Known rows, with every way that one mark hangs from another
z974(z467(z78)): [ -7.0  -4.0   8.6  11.7  -6.6  -7.1  22.2 -20.4  -2.5 -17.7  14.0  14.4
   6.3  -4.1   2.2   6.2  -1.3 -13.8 -29.4   6.6   9.4]
z857(z498 z974): [ -9.8  20.1  -1.3  -1.4  -2.4   5.0   3.6   2.9 -21.2  -1.2 -16.4  -1.2
  14.8 -34.1 -13.4 -22.9   4.8 -16.7  -2.5 -13.4  12.2]
z974(z467): [  6.5  -1.0   5.4  -0.8   7.2  -8.4  10.6 -20.8   5.8 -14.7  20.9  -3.6
   3.7  -5.5   0.8   6.1  -3.0 -18.2  -9.3   5.2   3.8]
z857(z498 z974(z467(z78(z765(z684))))): [-18.4   3.1  31.7  14.4  -9.8  -2.7  20.0 -27.8 -29.1  -3.2 -10.9   6.5
  16.2 -12.4  -9.0 -29.4  42.3 -14.5 -13.0   8.9  28.7]
z111(z794): [  0.7  -1.6  -2.4  -2.3   4.6  -2.4   6.1  -6.6 -14.9   1.8   3.9   4.7
 -17.6   5.3   8.2   0.2   8.1 -26.5   4.3 -17.7  12.6]
z980(z80 z111(z794)): [ -6.1  15.6  -2.3  38.4  -8.7 -11.6  -3.7  -0.3 -31.4  -3.9  11.1  21.9
 -28.2  -7.6  54.5   1.6   1.7 -21.7   7.5  -4.6  12.8]
z980(z80(z467) z111(z794)): [ -9.6  18.5   2.3  48.0 -15.7  -4.0   4.4   0.0 -22.4  -1.2  12.4  31.7
 -26.4   0.3  63.6 -16.4  -9.9 -12.0  15.1  -6.9   6.8]
z857(z498): [  2.0   4.4   1.7   0.0   0.2  -4.3  -1.5   8.1 -14.3   7.2 -18.5  -0.4
  -2.4 -13.1   3.0 -16.5  -2.0  -9.0   9.2  -2.3   9.0]
z80(z467(z78(z765) z974) z980(z111(z794))): [-27.9  28.8  -1.4  38.5 -41.0   7.7  18.5  -4.8 -33.8  -3.2 -16.2  30.3
 -15.6  13.2  35.5 -28.8  30.7   1.1 -18.1 -23.8  18.3]
z467(z974): [ -1.1  21.8 -10.7 -15.2   0.1   0.5   7.7   2.5  -5.3   2.4   0.0  10.8
  -5.3 -14.2  -0.6   0.9  19.1   3.7 -18.1  -8.0  -3.2]
z974(z467(z78(z765))): [ -2.2  -9.5  21.2  20.5  -9.7  -9.3  24.6 -18.2   0.3 -15.8   7.2   5.2
   9.7  13.9  -3.1  -5.2  14.4 -21.9 -22.4  10.0   2.7]
z980(z80(z467(z78 z974)) z111): [-25.8  36.0   0.2  46.3 -35.6  -2.5  16.0   7.6 -22.0  -7.0   0.5  53.1
  -7.4 -16.4  61.1 -19.7  -0.1  17.2 -28.4   6.2  -2.5]
z80(z467(z78(z22) z974) z980(z111(z794))): [-20.2  25.3 -12.0  25.7 -23.4  13.9  12.0 -16.0 -29.0   1.8  -5.0  43.9
  -1.9  -6.3  53.3  -4.3  18.1   0.7 -18.9 -34.7  23.1]
z80(z467(z78(z765) z974) z980): [-20.7  25.3   0.7  29.2 -34.4  15.2  16.1  -8.7 -10.2   2.7 -26.2  10.2
   5.4  14.9   5.2 -26.6  17.0  23.5 -19.8  -6.7  -2.8]
z857(z498 z974(z467)): [ -3.8  18.6   7.4  -3.1   7.3  -2.0  14.7 -16.6 -14.4 -19.4   4.9  -8.0
  18.8 -34.6 -10.3 -20.1   8.1 -31.0 -12.6  -6.7  10.9]
z765(z78(z22) z684): [  9.9 -25.7  29.4  -8.3  19.1   4.8  -1.7 -20.9 -14.6  27.2   6.3  17.0
  19.4   7.4  -0.9  19.3  39.5  11.2  10.3   0.9  16.4]
z765(z78 z684): [ -0.2 -18.8  31.5  -6.1   8.3   1.7   1.4  -9.8 -21.6  19.1  -0.7  15.5
   5.8  12.4 -10.4   7.6  32.8  21.0   2.3   7.0  14.5]
z80(z467(z78(z22 z765) z974) z980(z111(z794))): [-14.6  26.0   0.8  35.2 -29.5  10.4  15.2 -10.1 -26.7   3.5 -13.1  33.1
  -0.3   7.0  46.7 -18.1  36.6  -7.9  -8.7 -29.3  19.5]

Rows
[-15.4  -5.6  21.8  43.1 -22.7  14.8   0.9 -28.8 -34.2  19.3 -14.7  31.8
   0.1  27.0  50.5 -18.3  34.7  10.6  14.8 -15.8  38.8]  z80(z467(z78(z22 z765(z684))) z980(z111(z794)))
[-31.5  32.5  -9.3  29.0 -35.1   9.4  16.3  -6.5 -33.1  -8.3 -11.1  39.1
 -15.5  -1.6  40.6 -17.9  12.2   8.2 -24.7 -29.7  22.0]  z80(z467(z78 z974) z980(z111(z794)))
[-29.3  11.6   6.2  46.6 -38.6   8.7   5.3  -0.9 -15.2  -7.1 -14.5  26.0
   8.7   7.8  34.6 -19.8 -15.4  31.4 -14.8  -4.6  11.5]  z80(z467(z78) z980(z111))
[ -0.9  -3.2  13.8  -7.2  -4.4   6.2   7.2 -15.5 -19.2  24.9 -12.6  26.0
   7.1   0.0  13.4   1.7  61.0   8.3  -5.0   1.6  14.9]  z467(z78(z22 z765(z684)) z974)
[ -9.1  19.8   9.9  52.6 -18.2  -1.7  -0.2   5.3  -8.9  -3.2   9.6  27.2
  -9.0  -6.7  56.8 -20.8 -19.2  12.4   4.6  11.4  -5.4]  z980(z80(z467) z111)
[-12.7   5.6  13.5  58.4 -28.3   3.4  14.0  -2.1  -6.8   5.7 -11.2  19.3
   2.9  23.2  32.2 -27.5  -6.7   2.6  -0.2  15.5 -10.2]  z980(z80(z467(z78(z765))))
[-28.9  31.3   5.1  39.8 -45.7   7.0  15.7   0.5 -16.2  -6.1 -20.2  24.6
   5.3   7.7  28.6 -31.6  20.9  26.7 -22.7  -6.6   1.8]  z80(z467(z78(z765) z974) z980(z111))
[-15.9  25.6   1.4  35.7 -30.7  10.4  10.7  -7.7 -11.6   2.5 -18.8  31.8
  17.6   2.1  37.3 -20.6  26.4  15.5 -16.1 -11.8   7.1]  z80(z467(z78(z22 z765) z974) z980(z111))
[-14.6  12.3  18.7  19.3 -13.7  -6.6  27.8 -15.1 -20.2 -19.3  -7.9   1.3
  23.6 -16.3 -13.3 -32.0  20.5 -35.7 -22.5  -2.3  14.8]  z857(z498 z974(z467(z78(z765))))
[-17.4  36.8  -9.7  18.2 -22.1   9.7   6.5  -8.7 -27.3  -7.3  -2.4  21.4
 -20.7  -3.3  40.4 -16.0  14.1   6.8  -8.8 -29.5  12.5]  z80(z467(z974) z980(z111(z794)))
[-18.7   9.1  14.1  70.8 -34.4  -7.1  17.9   5.4 -29.5  -0.9  -0.6  38.9
 -18.8  15.6  62.1 -29.0   8.0 -16.0   3.5  -3.1   9.9]  z980(z80(z467(z78(z765))) z111(z794))
[-24.6  26.3  -8.8  19.1 -29.8  20.1  15.8 -12.6 -14.5  -0.6 -19.6  21.4
   2.5  -0.6  10.9 -16.1   1.6  30.4 -30.2  -8.9   0.4]  z80(z467(z78 z974) z980)
[ -0.1   8.0  -1.5   2.7  -8.0   1.6  16.0  -1.9  -5.9  11.6 -13.0  18.3
  15.6  -2.6   5.3  -3.3  39.9 -11.5 -21.2  -6.8  -0.6]  z467(z78(z22 z765) z974)
[-24.1   9.9   3.7  59.8 -26.2  -2.8  16.3   3.2 -32.1  -3.2   7.0  48.3
 -19.4   2.3  68.4 -15.0 -12.5  -8.2  -5.5  -9.0  14.8]  z980(z80(z467(z78)) z111(z794))
[ -3.1   8.9 -11.7 -10.6  -3.8   4.1  11.5  -8.1  -5.3   5.4  -2.1  28.9
  14.4 -17.2  14.4  11.7  21.8  -4.4 -28.2 -11.6   4.0]  z467(z78(z22) z974)
[-12.8  33.4 -10.5   5.6 -14.4  23.2   5.4 -13.2  -5.8   0.8 -11.7   2.2
  -0.4  -5.6   7.3 -16.4   1.1  27.3 -12.9  -8.9  -2.8]  z80(z467(z974) z980)
[-12.0  30.3  -2.1  43.0 -21.7   2.3  10.7  -2.9 -12.6   4.0   6.4  56.1
   5.9 -23.3  70.5 -10.6   5.0   6.7 -22.6  -0.7   1.7]  z980(z80(z467(z78(z22) z974)) z111)
[ -6.2   6.2  14.1  65.8 -20.9  -2.4  13.4  -5.7 -21.1   7.3   1.3  43.9
  -4.8  12.7  75.4 -20.0  12.0 -26.7   8.3  -8.7  13.3]  z980(z80(z467(z78(z22 z765))) z111(z794))
[-15.6  17.1   0.2  33.6 -20.2   8.6  -0.9  -7.2 -19.9  -2.1  -0.2  10.7
 -13.3  13.4  39.2 -15.1  -5.1   7.2   6.3 -24.0  19.8]  z80(z467 z980(z111(z794)))
